Known rows, with every way that one mark hangs from another:
j_913(j_4(j_239 j_898(j_167(j_815))) j_988): [  5  -2 -58 -30   2 -35  17 -26 -22   1 -35  13  -6  19  60 -22  -1 -16
  33 -22 -51 -29 -73  27 -23 -16 -45 -75 -13  -3 -20   4   5 -22  13   7
  81   7 -32  27   7  66  33 -15  -8 -45 -17  -3 -26]
j_657(j_761(j_806 j_815(j_167) j_898)): [  9  46 -41  17  27   4  31  18  29 -58  -7 -24  19 -19   8  37  11   1
 -11  -1  34 -32   1  -7  35 -13 -59 -12  52  19  22  13  19 -10  -1 -26
 -25   9 -17 -20 -14 -29 -16 -30 -40  -8  -3  17 -29]
j_815(j_761(j_898(j_4(j_913)))): [  7  19 -36 -11   3  -5  15  -6 -14 -14 -18  -6  16  -9  26  28  10   8
   9  -6  -6 -20 -25   3  -3 -15 -57 -34  12   5   7   6   3 -12   0 -28
  18 -18 -13  10   8  20   2 -24 -50  -4  -1  17 -22]
j_988(j_898(j_761)): [-11   0   2 -18  16  -5  11   6 -15 -25  -7   6 -10  13  31  30  30 -10
  16   2 -31 -33 -10  -7   5 -21 -35 -42   5  20   5   9  -6 -21  19  -8
  13  -5 -16  28  -7  39   1  -4 -37 -13   2  -7 -16]
j_172(j_806): [ -6 -16  -6   1   1  10   7  10   0 -34  -3  -5  -6   6  41  28  24  -6
   3  -4 -11 -18  18 -34   5 -16 -32 -30  26  12  -4  -1 -13   8  32   0
 -12 -32 -35  15   1  13   8   8 -63   6  -2   6 -12]
j_761(j_657 j_806(j_127) j_815(j_167) j_898(j_4)): [ -3  60 -71  25  19   5  21  23  23 -45 -10 -34  36 -15  22  34  11   8
  -9 -17  46 -23  -3 -13  17 -18 -52 -20  68  23  29  20  20   1  -4 -33
 -28 -10 -28   1 -14 -34  -9 -42 -54 -14  -3  28 -13]
j_988(j_898(j_4(j_239) j_167 j_761(j_806 j_815))): [-23  34 -46  -7  23 -31   1  10 -17  -6  -3  -4   6  14  41  11  27 -19
  21 -22 -14 -38 -43  16   6 -34 -57 -54  13  21  14  18  -4 -24   8 -12
  49   7  -7  33 -21  40  28 -27 -24 -38  -3   8 -24]
j_761(j_657 j_806 j_898(j_4)): [ -9  21 -39  -2  16   0   9   8  -2 -21   6 -26  16 -10  29  40  21   2
   6  -1  17 -34 -10  -2   3 -15 -60 -24  50  14  14  28  -7  10   8 -28
 -14 -24 -27   7 -13 -12  18 -21 -53  -9   8  13 -17]
j_815(j_167(j_898(j_4)) j_761(j_657 j_806(j_127))): [ -2  47 -51  22  12  -5   7  35  30 -23  -9 -19  26 -20  41  17  21  -6
   1 -15  29 -27  -6 -11   6 -21 -61 -14  57  16  48  17  19  -7  -8 -48
 -11 -13 -15  29 -15 -16 -22 -51 -60 -18   7   9 -14]
j_167(j_815 j_898(j_4 j_761(j_657))): [ 16  53 -33   2  22 -17  -1   0  -8 -18 -14 -19   5   5  17  28  15   2
   7   2   2 -46 -32  11  -4 -13 -37 -26  23  12  44   8  15 -37   5 -33
   9  -6   9  33   4  13 -10 -38 -37  -7  12   4 -12]
j_988(j_898(j_4 j_167(j_815) j_761)): [  1  36 -26 -11  15 -20  -4   0 -29  -9 -12   3  -6  24  33   8  26 -11
  23  -5 -29 -40 -41  13   3 -26 -32 -48  -3  19  21  12  11 -42  15 -17
  39  13   0  49  -3  45  10 -24 -18 -28  10  -3 -14]
j_167(j_815(j_761(j_657)) j_898(j_4)): [ 21  49 -38   5  14 -15   8   4   7 -17 -18 -20  14  -4  22  23  12   4
   7  -1   7 -42 -26   8 -10  -9 -52 -19  31   3  45  11  18 -26  -6 -46
   9  -7  10  29   9   1 -14 -50 -49  -6  11   8 -12]
j_4(j_239 j_898(j_167 j_761(j_657 j_806)) j_913): [-31  -6 -38 -25  17 -34   3  10   4 -13 -20  12  -5   4  52 -11  14 -20
  18  -8  -7 -46 -48  17  -1 -22 -62 -69  21  13  -9   7 -18 -22  -8  -5
  57   1 -23  43 -20  56  26 -13 -21 -44 -28   2 -29]
j_167(j_898(j_4 j_761(j_657 j_806(j_127) j_815))): [-12  47 -45  17  26  -9   0  26  14 -28  -3 -28  20  -7  30  37  19  -2
   2 -12  22 -31 -11  -8   6 -29 -45 -23  50  22  34  15   4 -10   9 -28
  -7 -16 -14  31 -16  -1 -12 -34 -49 -19   6  17 -12]
j_988(j_898(j_4 j_167 j_761(j_815))): [ -9  37 -29  -6  18 -17   1   3 -23 -17 -15   0  -1  18  29  17  26  -4
  22  -9 -23 -40 -35  12   9 -27 -36 -49  11  21  12  11   8 -39  17 -15
  36  13  -3  40  -8  39  14 -21 -21 -25   5   9 -19]
j_898(j_167(j_815) j_761(j_806)): [ -8  30  -4   4  24  -7   7  31   1 -35  14  -5  -6   9  21  10  27 -19
   6   6  11 -39  -9  -7  29 -26 -31 -31  27  27  36  18  12 -28  -2 -22
  -1   6 -18  41 -16  35 -15 -25 -25 -22   6  -7 -11]
j_167(j_898): [ 21  13 -14  -1  14  -2   3 -10 -22 -23 -14 -12  -5   1  26  42  15   0
  12   3 -21 -25  -6  -9   4 -12 -35 -30   6   6  12   6  -2  -1  28 -21
  -9 -17 -24   9   5   8   4  -5 -45   3  16  -3 -13]
j_815(j_167 j_761(j_806)): [ -6  22 -14   8  11   0  27  35  21 -33   5  -5  12 -18  30  14  23 -11
   2  -4  18 -27   8 -16  24 -16 -58 -14  38  20  34  16  14  -7 -12 -34
 -15  -7 -23   9 -15   6 -20 -34 -55 -12   3  -2 -16]
j_239(j_4(j_898(j_167(j_815) j_761))): [  6   8 -27 -22  19 -21   7  -2 -15 -28 -21  13 -10  20  29  -8  11 -10
  13  -2 -17 -46 -37   6  12 -19 -33 -61  -7  18  -2  -5   5 -34  -4   1
  38  11 -12  41  -6  53   4  -9 -21 -21 -19  -2 -18]
j_4(j_239 j_898(j_167(j_815) j_761) j_913(j_988)): [ -2   6 -46 -31   6 -41  11 -18 -20  -8 -40  24 -11  16  55 -24  -3 -16
  27 -14 -36 -37 -76  31  -9 -20 -39 -81 -20   3 -18  -5   2 -46  -1   1
  84  19 -25  47   7  83  21 -17   3 -49 -25  -6 -28]
j_167(j_815 j_898): [ 35  33 -20   4  17  -7   9 -11 -17 -29 -15 -17  -2   6  18  33   8  -2
   6   3 -12 -29 -12  -4   4 -11 -30 -27   3   5  27   8  13 -12  18 -26
  -8  -6 -15  14  11   5  -8 -20 -36   0  15  -7  -9]
j_913(j_4 j_988(j_898(j_761(j_657 j_815)))): [-19   8 -31 -21  13 -22  30  -6   6 -20 -27   5   1   6  47   9  14  -7
  30 -13 -33 -35 -44  19 -17 -13 -44 -53  29  11  -5  15   4 -31  14  -5
  48   7 -24  29   0  50   7 -26 -23 -41 -12   8 -28]
j_913(j_4 j_988(j_898)): [ -5 -18 -30 -28   1 -17  23 -21 -22  -2 -26  10  -5  11  61   8  13 -11
  38 -18 -61 -17 -42  14 -24 -17 -43 -55  -3   1 -24  16  -6  -6  33   2
  49  -6 -44  20   6  54  29  -3 -24 -38  -1  -4 -24]
j_815(j_167): [ 13  13 -16   0   9   5  21   4 -11 -32 -16  -2   1  -1  23  23  16  -1
  10  -1  -8 -27   0 -14  14  -6 -36 -24  16  12  16   5   9 -10  11 -17
  -6  -8 -24  -3   0   9  -2 -11 -49   4   5   1 -15]
j_988(j_898(j_4(j_239))): [ -5  -4 -40 -24   6 -20   4 -15 -35   7 -19   1   2  16  46  23  20  -9
  30 -23 -45 -29 -36   7 -23 -19 -57 -49 -10   3  -9  10 -19   0  25  -4
  49 -21 -15  11   0  33  42  -4 -45 -18   0   3 -21]
j_239(j_4): [  5 -22 -19 -23  12  -6  17  -3 -15 -25 -14   2   0   9  28  20  12  -2
  19 -11 -16 -31  -9 -12   0  -9 -44 -38   2  11 -12   1 -15   7  12   1
  18 -23 -27   2  -1  30  15   4 -53   1 -13   7 -21]

Rows:
[ -6 -15 -19 -30  16 -15  12  -1 -14 -24 -18  12  -7  10  34   9  13  -6
  14  -4 -24 -39 -24  -4   5 -20 -40 -53  -7  17 -16  -5 -12 -15   4   8
  33 -11 -19  24  -9  50   9   5 -39 -15 -19   0 -21] : j_239(j_4(j_898(j_761)))
[ -9  33 -33  -1  12 -19   6  19   9 -11  -5  -5   6   8  42  -1  29 -13
  20  -9  -3 -46 -29  13   0 -23 -58 -36  37  14  28  28   7 -21  -3 -37
  27  10  -6  49 -12  20   9 -40 -30 -37   7   1 -17] : j_988(j_898(j_4 j_167(j_815(j_761(j_657 j_806)))))
[-11  29 -38 -12  13 -25   4  -6 -25 -11 -27   6   2  14  38  10  16  -3
  27 -15 -27 -36 -48  21   3 -26 -41 -58   3  17   0   9   2 -40  15 -13
  53  15  -9  42  -3  51  22 -20 -15 -35  -3  12 -25] : j_988(j_898(j_4(j_913) j_167 j_761(j_815)))
[-24  47 -55   3  25 -23  18  27  16 -20  -2 -17  24 -10  25  14  17  -7
   7 -19  30 -47 -27   8   6 -15 -66 -29  52  22  38  14   7 -25 -18 -23
  27  -7   2   8 -20  10   6 -47 -52 -20 -12  20 -25] : j_898(j_4(j_239) j_761(j_657 j_806 j_815(j_167)))
[ -7   9  -2 -13  18  -9   2   5 -19 -26  -8   9 -17  19  32  18  33 -13
  21   4 -30 -37 -21   1  13 -24 -30 -50   6  22  10  10   0 -34  20 -10
  20   8 -15  43 -10  44   5  -7 -22 -18   4  -6 -17] : j_988(j_898(j_167 j_761))
[ -8 -25 -31 -39   8 -26  20 -18 -23  -9 -35  21  -3  10  55  -1   3  -8
  37 -20 -42 -26 -47  17 -13 -17 -48 -63 -16   7 -32   2 -15 -20  12   7
  62  -1 -35  29   4  71  25  -2 -21 -37 -23  -1 -33] : j_239(j_4(j_913(j_988(j_898(j_761)))))
[-13  24 -14   2  20  -9   4  29   3 -33   3   0  -6  19  40   8  32 -23
  11  -7  -6 -29 -11 -12  19 -36 -29 -43  19  30  22  17   8 -22  11 -16
   5   7 -27  55 -18  36 -12 -19 -21 -37   1 -11  -6] : j_988(j_898(j_167(j_815) j_761(j_806(j_127))))
[-33 -11 -42 -32  13 -33  21   0   1   2 -13   7   3   5  67  -1  18 -25
  34 -25 -36 -32 -53  22 -28 -20 -65 -61  22   9  -6  20 -13 -14   9   2
  66  -9 -30  27 -14  58  27 -23 -28 -50 -17  -2 -33] : j_913(j_4(j_239) j_988(j_898(j_761(j_657 j_806))))
[ 17  46 -54  -4   8  -7  19  -3 -14 -16 -19 -10  20 -10  21  23  11   1
   4 -13   4 -24 -32   3   4  -9 -62 -33  13   9  31   3  22 -25 -13 -30
  18  -8   2  -4   2   3  -3 -40 -54   5  -3  14 -23] : j_815(j_167 j_761(j_898(j_4(j_239))))
[-13  20  -5  -1  25  -1  25  23  23 -51  -7 -10   3  -1   7  33  21   6
   3   8  18 -49   2 -11  13  -7 -38 -25  53  22  23   5   5 -29  -3 -19
  -4  -8  -5  16  -8  15 -21 -26 -52  -1 -10  17 -18] : j_898(j_761(j_657 j_815))
[ -4  -7 -30 -21  -2 -14   9 -18 -32   1 -23   8  -4  11  57  16  16  -4
  36 -17 -52 -22 -39  13 -18 -20 -43 -45  -6   2 -19  16 -10  -7  35  -9
  42  -7 -38  25   7  44  34  -5 -29 -32  10  -3 -21] : j_913(j_988(j_898(j_4)))
[ 11  41 -21  13  22 -12  17  23  30 -34  -1 -21  10 -12  22  22  18  -8
  -2   5  24 -40  -3  -3   7 -13 -55 -16  50   9  48  21  15 -11 -14 -48
 -18  -4  -7  29  -5  -6 -27 -48 -47 -14   7  -4 -11] : j_167(j_815(j_761(j_657 j_806)) j_898)
[ -3  25 -29  15  24   1  31  30  39 -50  -5 -16  14 -16  17  24  16  -4
  -3  -6  27 -39   7 -11  30 -12 -60  -7  52  18  21  11  10  -7   1 -22
 -11   5 -17 -13 -17 -14 -13 -24 -46 -14  -3  15 -27] : j_657(j_761(j_806 j_815(j_167)))
[-28   6 -26  -6  12  -8  -2  25  -9  -9   4  -2   8   9  51  25  35 -16
  17 -19 -20 -21 -11 -12   1 -40 -45 -35  13  26   8  17 -12  -1  22 -10
  16 -21 -30  40 -19  35   8  -9 -44 -34   5  -1 -10] : j_988(j_898(j_4 j_761(j_806(j_127))))
[-14   8 -44 -27   8 -34  -5 -13 -40  10 -26  12  -3  20  52   2  19 -14
  35 -22 -43 -34 -62  24 -14 -26 -52 -68 -15  11  -4   5 -12 -33  16  -3
  77   0  -8  39  -3  64  40 -12 -20 -33  -9   6 -28] : j_988(j_898(j_4(j_239 j_913) j_167 j_761))
[ 13 -12 -49 -33   2 -32  16 -27 -22 -12 -47  22  -7  15  56 -27  -9  -6
  32 -17 -38 -33 -62  24  -8 -16 -40 -74 -21   0 -37  -2  -2 -22   4   3
  69  16 -39  38  10  70  31  -4  -3 -44 -25  -1 -27] : j_239(j_4(j_898(j_167(j_815)) j_913(j_988)))
[-25 -16 -16   6  14  10  14  41  34 -40   6 -14   7  -4  38  27  27  -8
   5  -8  21 -27  22 -33   4 -19 -47 -17  63  19   8  19 -16  23  12 -17
 -25 -34 -46  19 -20   2  -6  -9 -65 -15  -5   8  -7] : j_761(j_657 j_806(j_127))
[-19   9 -17 -12  15  -6   4  17  -2 -18  -4  -7   4   2  24  28  27   3
  15   1  -2 -45 -18  -2  -5 -13 -43 -25  35  16  21   8  -6 -25   8 -18
  18 -22  -3  26  -7  28   3 -18 -54  -5   1  15 -17] : j_898(j_4 j_761(j_657))
[-23  37 -26  19  27   4  26  51  44 -57   1 -16  18 -11  20  22  23  -5
  -7  -7  44 -35  13 -25  26 -19 -41 -17  71  33  37  11  14 -18 -11 -25
 -24  -7 -23  22 -24  -1 -35 -36 -54 -17 -12  15 -12] : j_898(j_761(j_657 j_806(j_127) j_815(j_167)))
[ 11  30 -28   6  25   3  12  16  17 -46   3 -18   2  -2  16  25  19  -8
  -3   6  21 -37 -10  -3  28 -17 -53 -21  38  16  21  16  12 -13   6 -24
 -14   9 -17   7 -12  -7  -7 -21 -28 -12   4   7 -23] : j_657(j_761(j_806 j_898(j_167(j_815))))
[ 12  24 -28  10  20   3  31  16  29 -53 -22 -11   8  -9  10  27  12   6
  -1  -2  15 -42  -1 -10  21  -4 -49 -13  39  12  17  -2  16 -22   6 -18
  -2   6  -4 -16  -3  -8 -16 -22 -46  -2  -5  20 -28] : j_657(j_761(j_815(j_167)))
[ -6 -14 -32 -33  13 -26   5 -10 -21 -17 -33  22  -9  13  44 -11   6  -8
  23  -9 -28 -39 -47  12   5 -21 -42 -72 -15  13 -25  -8 -11 -27   2   7
  58   5 -24  40  -6  69  22   4 -18 -29 -27   5 -28] : j_239(j_4(j_898(j_167 j_761) j_913))
[ -3 -29 -39 -30  -2 -23  22 -21 -22  -3 -32  12   1   4  53   6  -4  -7
  33 -25 -36 -19 -44  11 -24  -8 -54 -57  -9  -7 -29   2 -19  -2  17   2
  59 -20 -43   3  13  58  34  -2 -34 -23 -18   4 -30] : j_4(j_239 j_913(j_988))
[ -5 -20 -43 -31   5 -23  15 -17 -19  -3 -25   5  -1  10  48   6   8 -11
  20 -18 -45 -27 -41   6 -23 -15 -55 -61  -8   1 -21  -2 -16   4  16  12
  57 -23 -25   4  -3  46  32   3 -42 -20 -18   5 -22] : j_913(j_4(j_239 j_898))
[  9  22 -12  -6  11 -11  14   6  -2 -28 -14   5  -9  16  29   5  25 -12
  16  -1 -21 -37 -19   2   7 -18 -39 -43  11  12  20  13  14 -29   4 -27
  19  15  -9  41  -1  31  -6 -27 -26 -20   3  -6 -14] : j_988(j_898(j_167(j_815(j_761))))
[-13 -17 -19 -31   1 -20  15 -11 -17 -15 -35  22 -11   2  54   0   3  -4
  23  -3 -42 -27 -45  14  -5 -22 -35 -62 -10   5 -33  -3  -9 -27  14   0
  51   1 -42  39   5  73  14   0 -15 -41 -13  -6 -25] : j_4(j_898(j_761) j_913(j_988))
[ 13  19 -61 -19   6 -17  -1 -29 -47  -3 -27  -7   9   9  35  20   3   1
  21 -16 -20 -22 -53  18  -7 -14 -52 -59  -7   2  -6   6  -4 -13  16  -9
  45 -11 -18   6   7  30  42 -10 -29  -7  -6  18 -26] : j_761(j_898(j_4(j_239 j_913) j_167))
[ -1  42 -75   1  16 -24   9 -11 -23 -13 -13 -21  24  -2  32  20   2  -3
  12 -24  10 -24 -45  18   8 -24 -64 -53  20  10   2  18   0  -3   2 -18
  32  -3 -25   1  -7  13  35 -28 -27 -25  -8  24 -28] : j_761(j_806 j_815 j_898(j_4(j_239 j_913) j_167))
[  6  20 -62 -19  -3 -36  12 -12 -18   9 -33  10  10  10  51 -21  -1  -8
  34 -28 -22 -32 -71  30 -21 -15 -58 -57  -5  -4   3   5   6 -34  -5 -20
  84   3 -12  33  15  63  24 -38 -19 -36 -12  12 -29] : j_898(j_4(j_239 j_913(j_988)) j_167(j_815(j_761)))
[ -1  30  -4  -2  23  -5  10  21  11 -43  -5  -4 -10  12  12  10  25  -5
   7  13  12 -53 -16  -2  15  -8 -27 -34  42  21  37   8  15 -48  -5 -24
   6  10   0  42  -6  29 -20 -30 -30  -8  -3   5 -13] : j_898(j_167(j_815) j_761(j_657))
[  1  11 -45 -22  15 -27  26  -9  -7 -29 -41  15   8   0  32  -5  -5   0
  12 -14 -11 -37 -40  10  11 -14 -45 -61  -5  16 -16 -11   4 -31 -10   2
  47  11 -17  18  -2  48   8 -12 -26 -28 -31   9 -29] : j_239(j_4(j_898(j_761(j_815(j_167))) j_913))
[ 27  55 -37  13  19   6  31 -10  -9 -52 -21 -20  13  -7   1  41   3  12
  -7   1  14 -24  -7  -8  27  -4 -34 -29  26  16  21   5  29 -19   2 -24
 -24   6 -16 -17   4 -17 -12 -28 -40   9   1  16 -18] : j_761(j_815(j_167) j_898)
[  9  18 -42 -15   4 -24   2 -18 -35   0 -30   6  -1  20  46   0  11  -6
  31 -15 -40 -31 -49  20  -9 -21 -40 -55 -10   5  -3  13   1 -23  20 -17
  52  11 -18  39   9  44  34 -15 -14 -35   4   1 -18] : j_988(j_898(j_4(j_913) j_167(j_815)))
[  7  30  -3  -2  20  -4   8  15  -8 -36  -2   0 -12  16  13  10  23 -10
   9  10  -1 -41 -16  -5  21 -16 -21 -36  15  22  32   4  17 -43   4 -18
   9   8  -6  37  -4  40 -17 -21 -25  -7   2  -2 -11] : j_898(j_167(j_815) j_761)
[-23  -2  -4   0  14   1  24  41  41 -35  10  -8   9 -15  29  21  30  -7
   5   3  24 -41  14 -16   8 -12 -65 -13  64  15  24  22  -7   2 -12 -35
 -13 -20 -22  20 -17   6 -16 -30 -66 -11  -3   7 -16] : j_815(j_761(j_657 j_806))
